Each row comes from the steps of one path. Every step used is in the known rows, and no mark comes twice. Write the path behind each row, first mark first.
Known rows:
bisaz lugoz gunet zazil: [-0.01 -1.24  0.78 -1.54  0.90  0.00 -1.36  1.71  2.55  0.99 -0.97 -0.31
  0.19 -1.12  0.40 -1.54 -0.38 -2.13 -0.44  2.58 -2.93  0.65]
zazil komap soragi: [ 0.84  1.89 -1.48 -0.05 -1.01 -0.35 -4.72 -0.98 -1.73 -0.23  0.51 -0.09
 -0.23 -0.87  0.40  1.96 -0.06  0.86  1.04 -0.87  1.06  0.17]
lugoz sivup zazil: [-2.05  0.15  0.10 -0.86  0.83  0.48  3.87 -0.24 -2.41 -0.46 -1.82 -0.37
  0.50 -1.02 -0.65  0.61 -0.33  0.26  1.27 -1.74  4.56 -1.04]
komap zazil gunet: [ 0.17  0.38  0.35  0.38 -0.45 -0.11 -0.66 -5.59 -1.00 -0.45  2.42 -0.56
  0.43  1.35  0.86 -0.33  0.74  0.81  1.20  0.01 -1.28  0.52]
gunet lugoz sivup zazil komap soragi: [-0.10  0.38 -1.42 -2.46 -0.84 -1.06  0.02 -0.58 -2.32 -0.36 -3.53  0.23
  1.06  0.45 -1.46  2.13 -0.58  0.33  3.00 -3.25  1.80 -0.20]
zazil bisaz lugoz: [-0.19  0.98 -0.70  2.46  0.19 -0.04 -0.76  3.02  0.69 -0.91  5.54  0.41
 -0.49 -1.60  2.30 -0.40  0.78  0.26 -4.45  4.61  0.56 -0.24]
bisaz lugoz gunet zazil sivup: [-0.09 -1.08 -0.29  0.09  0.49  0.21 -0.56  1.06  0.87  0.67 -1.51  0.46
 -0.01 -0.50  1.08 -0.71 -1.20 -3.17 -0.29  0.05 -0.76  0.21]
bisaz lugoz komap soragi: [ 1.03 -0.11 -0.16 -0.18  0.84  0.14 -5.44  5.27 -0.10  0.46  0.18  0.38
 -1.76 -1.65 -0.76 -1.38  0.81  1.58 -5.45 -0.73 -1.22  0.20]
gunet lugoz: [-0.27  0.16  0.59  1.42  0.15 -0.18  4.38  0.12  0.77 -1.71 -1.39 -0.97
  0.27 -0.05  0.11  0.82  0.03 -0.51  0.04  3.31  1.85  0.75]
lugoz komap zazil: [-0.71  0.75  1.81  0.36 -0.02  0.90 -0.98 -2.24  0.72  0.94 -0.48 -0.28
 -0.69  0.58 -1.83 -0.72  0.11  1.42 -1.15 -2.24 -1.94 -0.16]
sivup zazil gunet: [-0.31  0.84 -0.69 -0.80 -0.01  0.30  0.60 -2.51 -3.23 -0.71 -0.94 -0.99
  0.20 -0.63  1.10  0.76  0.41  0.64  4.25 -1.46  0.93  0.08]
bisaz lugoz sivup zazil komap: [-0.65  1.00  0.09 -2.59  1.29 -0.40 -0.60  1.28 -0.10  1.05  0.81  0.90
  1.21 -1.41 -1.26 -1.05  0.21 -0.05  1.13 -1.87 -0.91 -1.06]
gunet lugoz sivup zazil komap: [-1.00  0.62  0.03 -1.96 -0.03 -0.60  3.88 -1.86 -0.86  0.04 -3.08 -0.03
  1.72  0.65 -1.87  1.44 -0.66 -0.54  5.33 -1.94  1.67 -0.33]
sivup zazil komap soragi: [-0.50  2.60 -1.82 -1.89 -1.03 -0.26 -4.86 -0.82 -3.51  0.49 -1.36 -0.13
  0.09 -1.54  0.46  2.06 -0.28  0.80  2.32 -3.47  0.21 -0.44]
bisaz lugoz gunet: [ 1.50 -1.08  0.67  0.87  0.55 -0.38 -0.54  4.46  1.33 -0.46  0.19 -0.25
  0.68 -1.08  1.09 -0.98  0.48 -1.90 -4.06  3.83 -0.31  1.08]
gunet lugoz komap zazil sivup: [-0.23  0.04  1.01  2.04 -0.50  0.18  2.65 -2.01  0.27  0.18 -2.95 -0.05
 -0.33  2.17 -1.66  0.20 -0.86 -0.54 -0.29 -3.87 -0.21  0.07]
komap zazil bisaz lugoz gunet: [ 0.98 -0.43 -0.02  2.01 -0.95 -0.70 -1.85  1.98  1.32  0.23  4.79  0.68
  0.68  0.58  2.35 -0.64  0.59 -1.51 -5.74  4.47 -2.54  0.44]
sivup zazil gunet lugoz komap: [ 1.23 -0.52  0.53 -1.67 -0.11  0.18  1.91 -1.77 -1.46 -0.05 -4.97 -1.11
 -0.07  1.05 -1.30  0.53  0.27  1.13  4.95 -3.37 -1.45  0.69]
lugoz sivup: [-0.78 -0.36  0.26  0.81  0.66  0.39  3.33 -0.96 -0.58 -0.87  0.23 -0.11
  0.23 -0.53 -0.45  0.39 -0.11  0.33  0.00  0.80  4.98 -0.44]
bisaz lugoz gunet zazil komap: [ 1.12 -0.27  0.46 -2.78  0.33 -0.25 -4.14 -0.12  2.80  2.15 -0.72  0.40
  0.85 -0.69 -0.26 -0.83 -0.48 -2.28  2.69  0.96 -5.19  0.61]

Write each row's path:
[-1.20 -0.29 -0.13  1.40  0.21 -0.37  0.59  0.43  1.07  0.02  7.12  1.41
  0.48  0.45  0.75 -1.76  0.57  0.57 -5.51  2.87 -0.27 -0.94]	komap zazil bisaz lugoz sivup
[-0.76  2.84 -0.01 -1.60 -0.28  0.27 -0.82 -2.30 -1.85  0.70 -1.35 -0.31
  0.68 -1.16 -0.24  1.55 -0.25 -0.05  4.32 -2.63  0.21 -0.66]	sivup zazil komap
[ 2.89 -1.42 -0.87 -0.08 -1.06 -0.35 -2.18  0.03 -1.61 -1.02 -3.20 -0.60
 -1.05  1.60 -0.68  1.13  0.54  1.87  1.70 -1.82 -0.30  1.42]	zazil gunet lugoz komap soragi
[ 0.37 -0.26  1.41  0.61  0.12  0.53  2.87  0.81  1.26 -0.44 -3.63 -0.80
 -0.61  0.43 -1.82  0.26  0.01  0.52  0.63 -0.12  0.53  0.66]	gunet lugoz komap
[-0.42  1.06  0.92  2.05 -0.39  0.93 -0.30 -2.73 -0.95  0.65 -1.11  0.36
 -0.83  1.23 -0.88  0.05 -0.70  0.14 -0.43 -5.45  0.43 -0.70]	lugoz komap zazil sivup
[-2.29  0.90 -0.71  0.98  0.35  1.06  1.63 -3.71 -0.63  0.00 -1.50 -0.18
 -1.13 -0.30  0.67  0.74 -1.49 -1.45  3.29 -2.95  2.18 -0.84]	gunet zazil sivup
[-0.17  0.38  0.61  1.94 -1.47  0.09  1.47 -0.92  1.49  0.14  0.73 -0.06
 -0.62  2.15 -0.55  0.51  0.11  0.83 -1.48  0.23 -1.72 -0.11]	gunet lugoz komap zazil bisaz
[-0.51 -0.49 -0.93  1.81  0.60 -0.16  1.34  2.80  0.67 -0.92  5.10  1.07
 -0.12 -0.73  1.32 -0.78  0.59  0.47 -4.52  3.25  2.41 -0.86]	zazil bisaz lugoz sivup
[ 0.54 -1.93  0.48 -0.13 -0.53 -0.87  3.94 -4.69 -0.17 -1.01  0.78 -0.31
  1.58  3.27 -0.59 -0.46  0.47  0.23  1.78  0.96  0.26  0.78]	komap zazil gunet lugoz sivup
[ 1.69 -0.28 -1.10 -2.79 -0.53 -0.76 -8.06  1.63  1.16  1.78 -0.66  0.64
  0.34 -0.65  0.33 -0.18 -0.44 -1.35  0.60  0.06 -4.54  0.81]	bisaz lugoz gunet zazil komap soragi
[-1.20  1.72 -0.43  2.70 -1.22  0.22  0.17 -2.66  0.04 -0.32  4.79 -0.13
 -0.25  0.57  1.92  1.03  0.15  0.51 -2.60  1.87  0.15 -0.64]	komap zazil bisaz
[-1.61 -0.70  0.40 -0.71  0.72 -0.13  6.61 -0.10 -1.01 -1.15 -3.50 -0.56
  0.96  0.22 -1.09  0.61 -0.41 -0.35  1.50 -0.04  3.35 -0.24]	gunet lugoz sivup zazil
[-0.03  0.49  2.12 -0.43  1.27  0.39 -2.68  1.56  2.29  1.31  2.00  0.34
 -0.56 -0.20 -1.50 -2.98  0.76  1.18 -4.49 -0.92 -4.55 -0.09]	bisaz lugoz komap zazil
[-0.55 -1.04  0.54  0.21  1.87 -0.11  1.56  2.61  0.82 -0.63  2.53  0.52
  0.29 -1.34 -0.41 -1.97  0.62  0.09 -3.49  2.55  1.70 -0.39]	bisaz lugoz sivup
[-0.35 -0.81  0.34 -0.90 -0.19  0.69  0.11 -1.93  0.95  0.61 -3.10 -0.85
 -0.09 -0.44  0.53  0.64 -1.03 -1.93  3.36  0.99  0.23  0.44]	lugoz gunet zazil
[ 1.65 -0.56  1.33 -1.01  0.78  0.03 -4.06 -1.02  1.25  1.03  2.67  0.18
 -0.19  1.04 -0.85 -3.08  1.34  1.50 -1.86 -1.44 -5.74  0.52]	bisaz lugoz komap zazil gunet
[-0.20 -0.34 -0.87  0.90 -1.41  0.54 -0.35 -1.62  0.58  0.34 -0.13 -0.23
 -0.60  0.20  2.14  1.97 -0.99 -1.55  2.57  2.36  0.55 -0.14]	lugoz gunet zazil bisaz
[-1.02  1.42 -0.13 -2.09  0.19  0.11  0.84 -2.52 -1.61  0.64 -1.40  0.15
  1.17 -0.44 -1.41  1.23 -0.50  0.34  4.42 -3.63  2.37 -1.31]	lugoz sivup zazil komap
[ 2.32 -1.14  0.69 -0.10 -0.31  0.11  1.56 -1.48  0.21 -0.65 -3.22 -0.91
 -0.43  1.80 -0.88  0.47  0.55  1.20  3.73 -1.20 -0.96  1.21]	zazil gunet lugoz komap
[ 1.58 -0.52 -0.64  2.49 -0.63 -0.47 -0.80  4.53  0.87 -0.79  2.73  0.41
  0.24 -0.74  2.83  0.15  0.47 -1.51 -4.59  5.42  0.37  0.58]	zazil bisaz lugoz gunet
[-0.49  0.15 -1.46 -0.85  0.12  0.49 -6.81  2.93  1.00  1.42  2.03  0.93
 -2.79 -1.09  0.32 -0.67 -0.02  1.74 -2.79 -1.15 -3.17 -0.68]	gunet zazil bisaz lugoz komap soragi
[-1.80 -0.64 -0.97 -0.67  1.04  0.27  0.52  0.33  2.04  0.49  4.18  0.99
 -0.68 -0.74  0.53 -1.22 -0.22  0.26 -0.94  2.18  0.15 -1.34]	gunet zazil bisaz lugoz sivup
[ 0.52  0.16  1.40  0.12  1.48  0.61 -1.36  3.89  1.70  0.59  0.63  0.27
 -1.03 -1.44 -1.10 -1.94  0.77  0.84 -3.54 -0.23 -1.74  0.08]	bisaz lugoz komap
[-1.55 -0.11 -1.16  0.76 -0.81 -0.25  6.29 -0.28 -1.43 -1.40 -0.71  0.06
  0.47  0.47  0.46  1.87 -0.44  0.11  0.80  1.06  4.23 -0.88]	gunet lugoz sivup zazil bisaz
[ 0.45  0.24 -0.98  0.68 -0.87 -0.39 -0.57  4.65 -0.68 -0.19  1.18  0.18
  0.56 -1.38  2.59  0.62  0.17 -1.38 -2.88  2.62 -0.02  0.05]	sivup zazil bisaz lugoz gunet
[ 1.05 -2.29 -0.20  0.49  0.07 -0.59  5.06 -2.18 -0.88 -1.80 -1.09 -0.41
  1.10  2.19 -0.17  0.40  0.29  0.31  3.60  1.91  3.22  0.87]	zazil gunet lugoz sivup
[ 0.93 -0.47 -0.19  0.28 -0.58 -0.01 -1.16  2.68 -0.43 -0.83 -3.95 -0.62
 -1.36  0.18 -1.30  0.97  0.13  1.16 -1.46 -0.83  1.23  0.89]	gunet lugoz komap soragi
